Each row was made from one walk, in order. Every step used is in the known rows, and no mark comes twice. Write each row's walk.
(in the rows, 128 means zero)
Known rows:
t/u: [135 153 160 132 143 129 118 126 109 134  95 113 112 131 149 162  86 149
 127 108  91 103 119 147]
g/s/w/x: [150 130 178  96 126 137  85 133 141 150  90 103  80 123 153  81 155 112
  97 114 131 158 171  99]
e/r/u/t: [104 166 168 114  97 120 134 100 140 121 131 120  89 106 131  87 102 152
  63 204 107 111 106 148]
s/w/z/t: [ 92 152 164 132 170 123 160 128 125 137  95 115 112 152 137 117 110 106
  89 100 121 183 151  88]
u/t: [106 132 129 144 121 104 149 106 113 124 136 114 127 132 125 132 105 103
  68 127  70 123 132  93]
u/r: [130 108 152 134 161 145 125 139 143 150 147 158 110 157 163 146 131 124
 141 159 179  97  93 152]
w/s: [153 117 174 109 132 120 117 142 123 120  67 152  99 132 132 111 135 133
 111 117 177 127 152 108]
e/w/s: [157 140 140 101 150 132 159 114 155 136  57 114 118 168 124 100 141 115
 126 115 163 133 161 132]
z/w: [118 170 130 134 149 112 127 123 130 128 128 123 121 133 137 152 154  85
 148 105 122 150 145 174]
w/s/g: [156 136 162 102 132 112 127 114 149 127  50 131  83 157 170 116 138 132
 124 142 177 114 151 103]
r/e/w: [141 157 130  87 139 106 171 114 127 143 137 116 131 125 124 148 142 102
 132 170 128 153 137 126]
h/w: [120 158 111 139 109 150 166 119 110 154 110 117 136 161 120 117 140 115
 154 117 130 190 121 121]
z/t/u/r/e/w: [144 163 156  93 173 123 152 120 100 149 130 104 100 139 185 157  64 110
  88 131  89 106  81 113]
t/u/r/e/w/x: [143 148 194 104 178 134 119 123 106 169 122 133  87 145 188 166  98 126
 134 148 122  95 117 142]
t/u/r: [138 136 179 137 169 143 115 135 122 153 110 137  98 155 177 175  88 146
 138 133 132  78  92 167]
m/x/w/u: [131 105 182 133 194 113 112 103  88 178  39 104  99 137 161  84  95 133
 107  91 120 191 181 111]
e/r: [124 137 170 128  93 139 119 125 154 125 147 152 110 124 150 112 134 149
 136 184 152 117  87 131]
w/x/m: [115  99 147 119 112 134  56 104  87 124  95 124 100 109 148  80 119 132
 116 102 111 134 162 113]
t/u/r/e/w/z: [131 152 198 112 192 127 149 136 117 165 119 144  98 163 169 197  75 140
 137 155 149 104  94 141]
g/s/w: [153 139 161 104 123 130 113 137 161 143  82  99  97 133 135 109 155 116
 105 127 144 156 148 130]
m/x/w: [148 121 141 141 165 108 124 115  81 169  54  96 119 144 154 101 108 126
 114  95 111 186 169 131]
s/w: [115 149 144 142 144 128 146 115 148 139  83 107 119 143 131 113 173 100
 126 121 121 167 174 156]
m/x: [156 127 128 139 166 109 122 116  98 153  88 120 123 121 151 120  85 137
 109 111 109 147 149 131]
z/t/u/r: [137 145 158 116 166 134 125 131  97 140 127 113  97 137 189 150  55 125
  86 110  89  92  74 111]

Write each row's walk:
[134 136 182 106 142 129 121 150 156 145  86 116  96 145 130 121 127 130
 102 122 165 167 144  99]	g/s/w/z
[159 169 172  79 175 114 153 110 114 149  88 103  74 156 212 152  68 112
  89 141 113  97  92  99]	z/t/u/r/e/w/s/g
[130 117 162 143 184 107 132 127  75 172  56 114 117 158 149 112  79 139
 110  89 132 198 164 101]	m/x/w/z
[114 142 169  88 164  98 169  91 127 150 126 117 110 119 130 133 117  96
  95 166 108 157 152  90]	r/e/w/u/t
[163 114 171 130 167 103 118 124  77 164  14 112 100 146 157  89 112 130
 103  87 142 185 185 117]	m/x/w/s
[118 164 166 105 101 136 121 114 149 123 127 130  89 104 132  85 118 167
 101 204 143 114 103 171]	e/r/u
[105 126 159 136 131 134  89  97 115 136  58 104  97 128 148  75 166 104
 117 100 107 172 200 143]	s/w/x/m
[165 126 163 125 167  98 124 106  94 168   4  98  90 163 182  94 114 129
 112 104 142 177 184 114]	m/x/w/s/g
[137 147 165  90 163 126 112 106  78 145 107 100  86 129 196 134  58 114
  82 117  79 110  97 109]	z/t/u/r/e/w/x/m
[119 115 170 111 204 156 148  95 179 168 100 123 106 174 152 105 121 117
 141 139 167 120 134 140]	e/w/u/r
[109 143 195 104 187 114 144 151  82 144 145 152  97 138 167 179  30 141
  86 128 132 128  77  58]	w/z/t/u/r/e
[135 142 176  97 144 126 125 148 142 141  92 105  92 140 140 113 106 121
  76 111 144 170 130  74]	g/s/w/z/t
[126 128 169 103 185 125 166 137 139 165 155 162 111 165 156 171 120 113
 141 188 196 127  97 126]	u/r/e/w/z
[106 147 173 117 172 121 140 143  88 130 122 129 110 141 149 155  24 149
  81  89 103 132  95  55]	w/z/t/u
[102 131 204 110 176 115 145 146  69 162 103 122  94 165 168 151  79 124
 100 116 139 175 108  73]	x/w/z/t/u/r/e
[126 140 169  79 168 111 158 102 134 153 121 124 110 117 131 130 129 109
 126 166 137 161 150 108]	r/e/w/u
[156 138 169  87 171 117 161 116 158 164 112 147  87 172 187 155 148 105
 145 202 204 109 112 137]	u/r/e/w/s/g
[ 99 122 221 121 198 130 134 110 154 167  89 143  78 135 163 118 164 101
 124 160 167 166 166 138]	s/w/u/r/e
[159 162 151  71 141  95 171 105 141 143  87 118 101 143 151 139 149 105
 129 178 160 145 152 110]	r/e/w/s/g
[127 134 165  93 188 123 170 134 126 161 164 151 107 158 166 162  98 105
 115 176 175 129  84 102]	u/r/e/w/z/t
[ 94 116 173 134 150 125 142 141 100 151  90 121 120 174 124 120 120 132
 129 101 156 190 147  89]	x/w/z
[138 162 167 119 153 105 118 134 126 122  80 142  98 135 140 138 159  90
 134  96 161 148 165 158]	z/w/s
[133 115 162  98 160 130 119 113 121 159 133 145  98 144 170 137 137 107
 138 178 171 122 117 146]	u/r/e/w/x/m
[156 157 179  84 175 119 147 127  97 145  99 116  85 140 188 149  67 113
  80 125 114 104  93 102]	z/t/u/r/e/w/s
[141 177 158 112 152  98 127 111 148 128  66 125  85 155 171 142 161  90
 145 116 162 139 163 154]	z/w/s/g
[112 137 166 133 148 137 110 109 123 149  91 112  98 131 151  76 172  94
 116 105 105 168 203 118]	s/w/x
